What can hang from each mark:
J338: J27 J35 J523
J270: J27 J334 J410 J523
J357: J434 J651
J35: J27 J338 J434 J651
J334: J356
J651: J35 J357
J434: J35 J357
J523: J410
J356: J334
J410: J27 J523

(in the rows, 128 means zero)
Known rows, with every way that one mark hangs from another:
J35[J27 J338[J523[J410]] J651]: [ 98 166 176 126  77 155 203 105 138 168 161 148 117 120 140 118 210 126
 175 116 144  95 113 128 116 111 110 108 133 132 160 122 149  90 187 153
 122 171]
J651[J357[J434[J35]]]: [121 137 137 112  76 179 172 109 102 170 120 104 176 123 159 116 181 133
 149 153 140 129 117 147 124 121 148 141 127 135  83  89 163 146 100 109
 128 155]
J357[J651[J35[J434]]]: [129 141 152 153  81 160 173  94 105 157 153 143 202 120 135 139 193  97
 146 144 140 157 118 129 144  95 122 131 118 131 143  86 174 176 116  83
 111 135]
J357[J651]: [111 142 145 108  70 147 185  92  99 173 150 149 210 117 101 127 193 103
 146 146 137 156 115 144 138  90 144 126 143 139 146 112 173 166 119 167
 114 137]
J357[J651[J35[J338 J434]]]: [132 152 155 150  80 164 172  93  97 160 155 135 177 128 140 148 179 102
 159 147 135 178 117 124 142 103 112 120 123 136 143 107 165 166 130  89
 104 153]
J357[J434 J651]: [110 139 141 115  74 141 183  92  94 158 104 152 219 121  96 118 191 118
 139 147 144 155 125 144 141 102 138 135 119 133 150  97 175 150 116 143
 115 131]
J651[J35 J357]: [127 140 141 111  83 180 175 103 111 187 166 110 162 116 158 156 194 117
 158 152 132 137 116 136 121 106 151 130 148 147 127 107 167 164 106  70
 121 169]
J270[J334 J523]: [116 134 134  94  85 143 173 115 132 164 147 152 189 133 120  95 214 150
 129 138 119 129 119 160 178 124 139 112 134 137 126 108 153 166  91 187
 123 164]
J35[J27 J434]: [ 93 147 143 137  71 135 166  98 105 161 145 140 181 103 131 126 187 136
 172 117 136 134 107 138 141 114 123 111 126 116 127  90 166 137 144 113
 107 179]
J338[J523]: [102 145 138 106  83 158 230 112 109 178 167 155 173 123 110 112 196 131
 152 135 134 131 110 156 148  96 136 129 148 145 147 102 175 154 117 165
 127 171]
J338[J27 J35[J434 J651] J523[J410]]: [124 151 151 181  71 139 191 116 160 135 178 155 138 105 171  99 218 123
 160  98 145  59 112 132 123 100  96 127  98 137 198  98 168 189 160 178
 120 152]
J523[J410]: [109 142 150 110  73 147 164 104 141 176 159 162 154 109 100 124 221 121
 166 140 117 111 129 149 132  80 144 112 138 131 128  88 152 147 131 157
 103 173]
J35[J338]: [118 156 143  93  66 148 180 103  93 188 162 143 148 121 106 134 180 133
 177 147 125 150 112 151 145  96 136 114 154 143 129 127 163 151 133 163
  98 180]
J270[J27 J410]: [106 148 138 113  79 134 177  95 131 181 151 125 193 105 115 140 209 128
 161 126 117 124 108 156 149  99 160 100 236 137 122 134 143 124 131 165
 102 161]
J434[J357[J651[J35[J338]]]]: [131 150 151 110  69 164 159 105  92 183 163 178 174 128 132 140 145  94
 158 154 132 178 113 135 114 117 140 128 148 145 151 130 160 153 124 108
 128 134]
J357[J651[J35]]: [120 138 147 113  82 173 179  97 100 175 165 144 199 116 128 144 194  95
 141 152 138 162 120 137 139  89 148 135 139 143 143 112 172 164 115 103
 106 130]
J410[J27 J523]: [ 83 151 139  95  70 170 153 105 107 177 165 158 157  86 140 131 190 131
 148 134 143 143 118 138 152  68 143 104 150 150 131 122 164 138 146 152
 132 158]
J338[J35]: [107 137 128  93  42 158 169 107 109 187 186 148 176 106 125 116 191 128
 157 138 132 123 110 157 144  86 146 128 141 141 154 109 170 163 111 179
  97 161]
J270[J27 J334[J356] J410[J523]]: [117 111 135 101  90 149 136  98 166 158 150 141 200 126 129 142 232 149
 105 115 126 130 133 164 176  68 162 134 234 131 120 142 136 103 111 181
 128 165]
J35[J338 J651]: [123 162 157 107  63 136 176  99  94 182 162 138 143 122 112 133 184 134
 174 141 146 113 106 137 146  97 122 113 144 137 142 140 166 151 145 167
 107 159]
J35[J434 J651]: [126 149 153 152  64 126 171  97 108 155 145 142 168 112 115 121 199 131
 162 130 158  88 102 133 150  97 105 117 122 124 143  93 177 173 129 140
 113 154]
J270[J334[J356] J523[J410[J27]]]: [ 98 105 146 105  89 143 133 120 174 150 144 172 160  93 157  95 243 146
 112 127 117 127 151 160 157 144 154 136 120 127 130 132 135 124 140 184
 123 154]
J338[J27 J35[J434[J357] J651] J523]: [128 148 138 167  62 125 188 124 119 143 173 183 157 105 172  92 155 127
 155 100 161  77  91 145 114 135 102 136 111 139 205 112 181 203 135 171
 148 138]
J357[J434 J651[J35[J338]]]: [125 145 151 117  81 175 176  94  91 166 123 138 188 136 127 145 178 114
 148 164 135 179 126 129 138 105 133 131 122 142 147 117 161 140 129  88
 104 140]
J434[J35 J357]: [118 134 134 102  64 165 157 122 100 188 169 180 165 113 130 102 146 118
 158 148 136 129  98 162 127 116 154 134 153 128  86 101 162 158  96 151
 127 139]
J338[J35[J27 J434 J651] J523[J410]]: [ 92 152 164 165  54 155 189 104 155 145 171 153 143 105 166  96 220 126
 161  99 155  63 111 124 118 111  94 121  99 121 186  76 155 116 163 150
 121 159]
J357[J434 J651[J35[J27 J338]]]: [102 148 155 112  80 175 170  92  85 167 115 131 189 121 147 148 171 118
 156 146 137 185 123 124 125 123 135 129 123 132 146 119 156 100 153  69
 103 147]
J651[J357[J434[J35[J27 J338[J523]]]]]: [ 95 152 147 111  83 194 215 114 101 165 126  97 146 131 193 111 168 142
 164 134 143 150 108 138 109 151 127 138 128 138 101 111 156  89 142 100
 144 172]
J356[J334]: [ 89 146 139 100  64 158 170 108 118 181 147 146 165 111  99 133 193 110
 138 146 128 128 117 155 149  63 145 129 139 169 127 104 172 173  89 163
  99 179]
J651[J357]: [118 145 138 101  70 151 180 101 109 183 151 110 169 117 133 136 197 126
 166 145 131 133 113 143 119 109 148 124 152 145 133 107 170 165 112 131
 132 172]
J270[J523[J410]]: [108 140 147 114  81 150 170 112 152 171 155 169 160 118 114  92 234 122
 154 137 113 114 132 146 136  82 134 101 124 139 129  83 139 158 133 177
 124 170]
J434[J35[J27 J651] J357]: [101 145 147 111  59 158 146 116  93 181 164 167 160 101 157 106 142 120
 166 126 162  92  88 137 114 136 140 132 144 113  98 121 159 120 134 131
 129 123]
J270[J27 J523]: [106 143 133 107  82 135 181 111  99 175 150 141 185 118 122 104 203 133
 152 126 112 134 120 154 156 106 145  99 174 144 122 124 147 139 145 192
 121 164]
J651[J357[J434[J35[J338[J27 J523]]]]]: [130 152 136 131  96 179 216 124 103 156 132  99 144 127 197 114 164 140
 160 135 134 147 108 149 113 141 128 140 126 156 111 131 168 164 140 125
 141 169]
J35[J338 J434 J651[J357]]: [141 165 161 152  62 133 173  92 106 156 142  98 139 128 155 138 190 133
 180 135 152 109 105 118 122 125  93 110 126 136 148 110 168 166 141 122
 136 176]

Rows:
[124 150 154 115  66 163 169 109  89 169 131 131 144 127 135 112 171 143
 157 151 153 111 105 135 144 110 118 131 123 127 100 121 164 134 134 141
 103 138]
J357[J434[J35[J338 J651]]]
[ 99 159 161 114  80 180 213 114  93 177 181 128 132 119 169 108 169 131
 165 124 156 112  94 134 134 120 120 124 145 130 107 135 162 102 160 147
 120 148]
J434[J35[J27 J338[J523] J651]]
[ 93 148 151 109  70 173 168  98  79 164 117 127 190 120 152 117 159 118
 156 141 143 179 111 135 131 125 138 131 121 125  98 120 158  99 151 124
 105 133]
J357[J434[J35[J27 J338]] J651]
[114 140 138  99  87 128 170 109 114 162 145 140 195 133 130 102 218 152
 131 126 106 131 122 162 179 142 148 102 174 133 123 136 145 134 117 203
 122 163]
J270[J27 J334 J523]
[ 91 148 139  94  80 165 141 103 166 164 154 145 175  98 155 138 222 145
 122 124 143 126 113 147 173  96 151  96 198 139 124 131 144 123 108 161
 131 149]
J270[J334 J410[J27 J523]]
[145 151 145 160  93 149 165  99  99 152 156 130 176 115 164 153 172 100
 169 138 129 177 117 128 134 112 115 122 121 140 149 137 168 204 159  95
 101 150]
J357[J651[J35[J338[J27] J434]]]
[ 95 146 146 143  61 124 153  95  98 153 130 178 212 106 132 116 155 102
 164 118 147 158 105 136 109 137 125 124 125 116 152  92 167 137 140 118
 139 137]
J35[J27 J434[J357[J651]]]
[121 150 141 133 103 174 219 119  92 149 127 137 180 126 166 106 162 117
 143 135 138 174 112 150 132 125 127 144 118 149 126 138 173 163 147 158
 125 129]
J357[J434[J35[J338[J27 J523]]] J651]
[114 146 144 134 101 151 207 119 146 161 164 163 147 105 131 117 215 123
 165 118 117 111 122 156 123  95 140 124 136 150 156 114 162 178 160 168
 117 174]
J338[J27 J523[J410]]
[100 157 170 125  90 193 201 103 132 168 169 156 139 102 174 140 205  95
 151 141 129 168 133 124 118 124 132 117 134 158 163 135 148 111 176 116
 121 134]
J357[J651[J35[J338[J523[J410[J27]]]]]]
[ 78 148 148 110  55 173 193 115 148 169 188 170 137  81 166 104 214 124
 150 124 130 111 124 147 126 119 138 122 133 149 177 111 156 122 153 185
 115 152]
J338[J35 J523[J410[J27]]]
[111 162 159 117  66 143 172  94  95 167 103  92 147 121 162 139 179 146
 173 134 154 118 110 117 105 147 118 119 123 132 150 129 161 102 160  98
 131 169]
J35[J27 J338 J651[J357[J434]]]
[109 155 160 149  80 165 167  92  92 161 152 128 181 118 161 150 174 106
 170 134 139 182 112 116 133 121 114 114 123 127 141 115 158 128 162  66
 104 156]
J357[J651[J35[J27 J338 J434]]]
[ 99 161 163 149  70 138 177 118 140 155 147 199 114 102 154 107 176 125
 175 119 127 137 119 136 108 158 104 108 123 137 160 102 143 124 168 143
 152 174]
J35[J338[J523[J410[J27]]] J434[J357]]
[107 149 153 116  67 173 165 104  99 180 162  87 155 103 192 126 177 120
 164 130 159  93  97 127 108 128 138 128 143 124  93 122 165 121 139 112
 129 138]
J434[J35[J27 J651[J357]]]
[115 142 138  98  84 165 151  99 171 166 153 144 190 133 119 136 229 144
 124 127 137 121 112 155 175  56 146 107 195 135 121 104 143 143  77 165
 130 164]
J270[J334 J410[J523]]
[101 169 176 163  76 140 195 108 139 144 152 154 105  99 161 116 212 130
 171 116 150  96 118 118 128 137  87 102 114 134 166 116 153 121 189 150
 128 161]
J35[J338[J523[J410[J27]]] J434 J651]
[146 157 146 128  78 161 167 114  96 173 168  83 127 110 201 134 163 124
 178 137 145 113  96 134 111 127 128 124 145 146 104 161 166 187 155 146
 125 146]
J434[J35[J338[J27] J651[J357]]]
[101 149 152 121  66 141 173  94 103 159 101  99 175 109 160 134 190 141
 164 129 162  95 112 121 110 141 129 130 119 125 147 107 173 113 146  90
 135 155]
J35[J27 J651[J357[J434]]]
[ 94 114 137  92  86 165 127 107 178 154 153 150 180  91 156 134 226 147
 104 121 144 135 133 155 174  89 160 136 192 134 129 143 142 114 112 162
 132 148]
J270[J334[J356] J410[J27 J523]]
[125 150 161 132  96 194 207 110 150 165 124 125 124 141 164 140 215 127
 159 147 126 133 137 129 100 121 123 132 118 155 153  85 145 116 135  65
 141 185]
J651[J35[J338[J523[J410]]] J357[J434]]
[137 151 141 122  93 162 172 104  91 171 167 131 172 113 159 156 167 103
 162 146 126 181 114 135 129 105 143 125 141 153 152 163 164 192 157 115
  98 142]
J357[J651[J35[J338[J27]]]]
[119 107 134 105  99 129 156 112 169 151 140 135 212 124 140 108 238 155
 107 117 111 125 132 175 177 127 160 130 215 131 120 149 126 120 109 200
 120 156]
J270[J27 J334[J356] J410 J523]
[ 98 151 157 124  93 187 221 103  92 159 122 140 185 132 155 133 174 120
 146 137 144 180 121 128 129 130 124 135 119 138 163 117 162  93 154  73
 124 145]
J357[J434 J651[J35[J27 J338[J523]]]]
[121 107 133 100  92 125 158 113 123 157 144 145 198 124 130  99 217 154
 109 126 107 140 139 172 177 132 158 140 171 129 123 145 144 128 120 203
 123 165]
J270[J27 J334[J356] J523]
[137 151 145 140  71 154 148 115 103 173 158 178 143 126 139 135 148 125
 178 146 130 150 106 135 127 124 115 120 131 133 136 101 155 162 119  76
 120 171]
J651[J35[J338 J434[J357]]]
[121 141 144 144  62 124 159  97 103 153 135 187 212 120 110 112 166  97
 152 134 145 153 108 141 120 123 122 129 124 126 155  85 172 178 112 139
 142 135]
J35[J434[J357[J651]]]
[118 157 166 153  84 152 205 106 147 155 153 161 128 133 119 112 215 127
 174 126 119 132 126 139 132  98  94 107 119 137 148  80 149 144 149 151
 124 196]
J35[J338[J523[J410]] J434]
[125 139 138 116  83 180 171 105 111 171 117 109 172 120 155 144 192 131
 150 155 135 134 124 134 122 118 147 142 124 145 134  87 166 147 102  50
 124 164]
J651[J35 J357[J434]]
[142 163 149 161  78 113 165 101 100 150 152 129 141 107 147 132 175 137
 184 121 143 108 101 132 141 116  98 107 122 132 150 139 173 199 169 148
 107 166]
J35[J338[J27] J434 J651]
[126 147 149 122  68 143 179  99 107 162 102 107 172 121 138 130 200 139
 153 146 159  90 115 129 120 123 128 135 121 135 150 101 178 150 119 115
 136 149]
J35[J651[J357[J434]]]
[ 81 152 139 100  75 173 153 103 148 172 164 150 168  83 145 137 211 123
 146 125 147 129 112 141 151  63 148  94 197 149 129 122 146 132 132 150
 130 147]
J270[J410[J27 J523]]
[118 154 170 137  85 180 202 115 137 156 133 150 119 137 140  95 200 132
 153 138 149  88 118 133 127 105 106 129 112 132 114  96 146 110 145 151
 122 146]
J357[J434[J35[J338[J523[J410]] J651]]]
[ 94 139 151 103  82 143 144 114 165 157 145 167 152  99 155  97 236 146
 133 129 110 118 134 149 157 148 143  96 126 131 129 117 137 132 135 183
 122 154]
J270[J334 J523[J410[J27]]]
[126 167 147 130  88 139 221 115  99 166 170 135 131 118 146 127 180 135
 170 120 144 108 101 142 137 114 115 118 142 152 170 161 179 181 169 178
 123 163]
J35[J338[J27 J523] J651]
[105 154 145 131  58 124 148 102  98 170 143 172 154 113 137 123 141 134
 192 121 135 153 102 138 117 144 116 112 133 120 136 110 153 126 152 115
 129 181]
J35[J27 J338 J434[J357]]
[125 161 173 139  80 157 212 104 149 152 113 122 124 142 150 122 223 136
 162 133 146  93 130 120  97 124 102 127 113 146 166  95 152 118 149 131
 150 172]
J35[J338[J523[J410]] J651[J357[J434]]]
[112 152 157 152  64 133 166  88 109 154 134  97 162 104 170 133 193 130
 173 118 161  94 102 114 112 136 110 118 120 121 144  97 171 138 150  94
 139 164]
J35[J27 J434 J651[J357]]
[120 144 142 120  39 154 169 101 110 163 128 108 172 119 160 118 195 138
 147 136 163  83 109 132 118 119 127 144 112 141 177 101 174 150 109 136
 127 143]
J338[J35[J651[J357[J434]]]]
[137 167 162 147  93 145 208 108 147 158 158 111 109 119 176 133 213 122
 176 119 136  94 118 128  88 122 111 115 134 156 172 142 161 171 180 158
 147 172]
J35[J338[J27 J523[J410]] J651[J357]]
[123 153 138 120  97 177 215 128  96 174 184 135 136 116 166 111 158 132
 170 131 125 148 100 157 142 110 133 126 148 151 103 149 167 175 149 171
 115 163]
J434[J35[J338[J27 J523]]]
[ 88 146 143 144  51 146 192 103 107 147 160 185 204 115 164  90 159 101
 146 104 155 146 100 142 107 141 113 140 112 127 198  87 172 132 129 149
 154 136]
J338[J35[J27 J434[J357[J651]]] J523]
